What can hang from each mark:
J711: J216 J382 J496 J655
J496: J82 J711
J382: J82 J711 J982
J655: J711
J82: J382
J982: J655

Known rows, with every way that one mark hangs from another:
J82(J382(J711)): [ 2.46  0.11  1.90  0.49 -0.73 -0.46 -0.60  0.80 -2.58  0.84 -0.70 -1.65
 -0.27 -0.02 -0.80  0.22  1.46]
J496(J82 J711): [-1.26 -1.50 -1.35 -1.85  1.15  1.46 -0.43  1.11 -1.36  0.11  0.76  1.24
  1.91  0.55  0.60  0.24  2.17]
J382(J711(J216 J655)): [ 1.68  1.23  4.75  1.15  1.33 -1.36  0.96 -2.50 -0.96  5.02 -1.39 -0.07
 -0.05  0.97  0.20 -3.20  1.03]
J382(J82 J982): [ 1.93  1.68 -0.59 -1.31  1.10 -1.87  1.70  0.78 -0.05  1.38  0.09  0.65
  1.17 -0.49 -1.10 -2.61 -1.08]
J711(J216 J382): [ 2.08  0.16  2.60 -1.64  1.53 -0.32  0.49 -0.41  0.95  3.88 -1.79  0.48
 -1.29  1.13  2.06 -3.91  0.08]
J655(J711(J382 J496)): [-1.96 -2.52  2.64 -0.48  2.20  0.61  1.27 -0.45  0.37  2.59 -1.03  0.60
 -3.98  2.77  1.03 -3.36  1.50]
J82(J382(J982(J655))): [ 1.81  0.15  0.19 -0.41 -0.36 -1.29 -0.86  1.70 -1.44  0.23  0.42 -1.49
 -0.30 -0.35 -2.61 -1.28  0.78]
J655(J711(J216 J382(J82 J982))): [ 2.24 -0.01  1.33 -1.23  3.48 -1.22  2.21  0.18  1.41  4.64 -1.31  1.18
 -2.36  1.62  1.43 -5.61  0.38]
J711(J382(J82)): [ 1.02  0.32  0.81 -0.71  0.90 -0.82  2.08  0.79  0.33  1.62 -1.24  0.46
 -1.10  0.16  0.84 -2.29 -0.23]
J82(J382(J711(J216 J496) J982(J655))): [ 3.31  0.01  3.67 -0.97 -0.20 -1.93 -1.20 -0.53 -3.06  4.43 -1.34 -1.42
 -0.32  1.55 -1.68 -4.45  1.15]
J711(J216 J382(J982) J496(J82) J655): [-0.23  0.73  6.77 -4.41  4.38  0.04  0.77 -1.54  0.30  5.17 -1.27  1.87
 -2.05  2.21 -0.31 -7.36  0.84]
J982(J655(J711(J216 J382(J82)))): [ 1.19 -0.71 -0.43  0.93  0.96 -1.99  1.20 -0.69  0.56  4.12 -1.60  0.37
 -2.52  1.32  0.95 -4.63  0.50]
J655(J711(J216 J382(J982) J496(J82))): [ 0.56 -1.14  2.76 -3.34  3.83  0.49  0.56 -0.75  0.73  4.02 -1.48  1.76
 -2.97  2.90  1.61 -6.08  1.27]
J655(J711(J216 J382(J82 J982) J496)): [ 0.91 -0.91  2.95 -2.48  3.64 -0.89  1.73 -0.44  0.36  5.59 -1.55  1.49
 -3.20  3.00  1.35 -6.95  0.44]
J655(J711(J382(J82 J982) J496)): [-0.63 -1.40  2.35 -1.40  2.92 -0.59  2.28  0.14  0.20  3.43 -0.95  0.97
 -3.32  2.42  0.38 -5.01  0.81]
J82(J382(J711(J216 J496))): [ 2.60 -0.21  3.90 -1.36  0.09 -0.47 -1.53 -0.13 -3.30  3.39 -1.29 -1.00
 -0.89  1.50 -0.11 -2.51  1.01]
J82(J382(J711(J216) J982(J655))): [ 4.33  0.74  2.25 -0.08 -0.38 -2.20 -0.72  0.04 -2.33  3.61 -1.20 -1.72
  0.28  0.48 -1.50 -3.44  1.28]
J82(J382(J711(J216 J496 J655) J982)): [ 2.15  0.66  6.14 -1.42  1.72 -1.26 -0.27 -0.32 -2.69  4.54 -0.66 -0.92
 -0.97  1.42 -2.07 -4.25  1.39]

Rows:
[ 0.26  0.70  5.41 -0.69  3.10 -0.67  1.53 -0.92  1.22  4.80 -1.11  0.62
 -2.34  0.97  0.49 -4.61  0.62]
J711(J216 J382 J655)
[-1.03 -1.62  2.08 -2.26  3.04  0.83  1.16 -0.27  0.62  1.86 -0.94  1.24
 -3.00  2.36  0.58 -4.24  1.77]
J655(J711(J382(J982) J496(J82)))
[ 0.50 -0.85  4.78 -3.12  1.74  0.09 -0.29 -1.29 -0.26  5.05 -2.13  0.88
 -2.24  2.79  1.87 -5.56  0.01]
J711(J216 J382 J496)
[ 2.96  0.75  2.98 -1.58  0.28 -1.90 -0.60 -3.18 -1.95  5.40 -2.29  0.28
  1.14  2.21 -0.34 -6.22  0.83]
J382(J711(J216 J496(J82)) J982(J655))
[-0.29 -0.50  4.18 -1.27  3.79 -1.31  2.57  0.82 -0.41  6.64  0.19  0.98
 -0.05  1.58 -0.07 -5.52  1.67]
J496(J711(J216 J382(J82 J982) J655))
[ 1.59 -0.68  1.43 -1.30  0.98 -1.16 -1.10  0.96 -1.58  2.63 -0.04 -0.91
 -1.85  1.29 -1.74 -3.80  0.94]
J82(J382(J982(J655(J711(J216 J496)))))
[-0.41 -1.54  1.96 -1.31  2.43  0.25 -0.37 -1.11 -0.23  3.87 -0.68  1.15
 -2.82  2.76  1.47 -4.13  0.48]
J655(J711(J216 J496))
[-0.55 -1.50  0.52 -2.55  2.17  1.06  0.84  1.36 -0.38  1.48  0.08  1.05
  1.24  0.94  0.46 -2.07  2.78]
J496(J82 J711(J382(J982)))
[ 1.68 -0.80 -0.47 -3.23  1.59  0.17 -1.72  1.90 -2.37  2.46  0.57  0.49
  1.67  0.66 -0.46 -2.60  2.27]
J496(J82(J382(J982(J655))) J711(J216))
[ 2.39  0.87 -1.36 -0.24  1.46 -3.02  1.53 -0.11  0.19  3.84 -0.52  0.74
 -0.33  0.50 -0.73 -5.11 -0.60]
J382(J82 J982(J655(J711(J216))))
[ 0.22  0.98  7.06 -3.26  4.16 -1.73  2.18 -1.12 -0.10  7.02 -1.29  1.47
 -2.46  2.28 -0.54 -8.48 -0.32]
J711(J216 J382(J82 J982) J496 J655)
[ 3.65  1.23  1.36 -1.67  1.51 -2.70  1.63 -0.25  0.66  5.44 -2.02  0.60
 -0.49  0.73  0.61 -6.68 -0.75]
J711(J216 J382(J82 J982(J655)))
[ 0.65 -0.90 -1.02  1.50  0.44 -1.41 -0.20 -1.19  0.34  3.10 -0.79  0.04
 -1.82  1.20  0.41 -3.27  0.64]
J982(J655(J711(J216)))
[ 2.47  0.54  1.66  2.02 -1.00 -2.66  1.03 -2.01 -1.00  3.31 -1.44 -1.15
  1.30  0.67 -1.43 -3.27  1.26]
J382(J711 J982(J655))
[ 0.90 -1.09  1.58 -0.37  2.72 -0.01  1.21 -0.28  1.51  3.72 -1.39  0.77
 -3.11  1.87  2.20 -3.89  1.11]
J655(J711(J216 J382))
[-0.06 -1.52  2.34 -2.84  3.26  1.02  0.15 -0.79  0.45  3.67 -1.67  1.79
 -3.34  2.85  2.31 -5.01  1.22]
J655(J711(J216 J382 J496(J82)))
[ 0.28 -1.59  3.75 -2.02  3.48 -0.14  0.99 -0.85  0.79  5.16 -1.46  0.97
 -3.43  3.26  1.34 -6.38  1.12]
J655(J711(J216 J382(J982) J496))
[ 2.12  0.39  4.38 -4.20  2.60 -1.46  1.11 -0.65 -0.32  6.11 -1.98  1.33
 -1.41  2.41  1.01 -7.62 -0.86]
J711(J216 J382(J82 J982) J496)
[ 3.54  1.90  1.42  0.11  0.48 -2.68  2.31 -0.76 -1.38  3.39 -1.28 -0.04
  1.78  0.12 -0.72 -3.32 -0.01]
J382(J82 J711 J982)
[ 3.76  1.25  2.82 -0.83  0.24 -3.81  0.98 -2.65 -2.54  7.18 -2.37  0.29
  0.89  1.96 -0.51 -7.39 -0.48]
J382(J82 J711(J216 J496) J982(J655))
[ 2.20  1.02  3.02 -1.10  0.66 -2.37  1.74 -1.43 -2.36  4.32 -1.48  0.22
  1.00  1.48 -0.86 -4.75 -0.12]
J382(J82 J711(J496) J982)
[ 1.38  1.44  5.28 -0.61  1.80 -2.13  1.47 -2.55 -2.58  6.68 -1.73  0.90
 -0.49  1.74  0.04 -5.39 -0.16]
J382(J82 J711(J216 J496 J655))
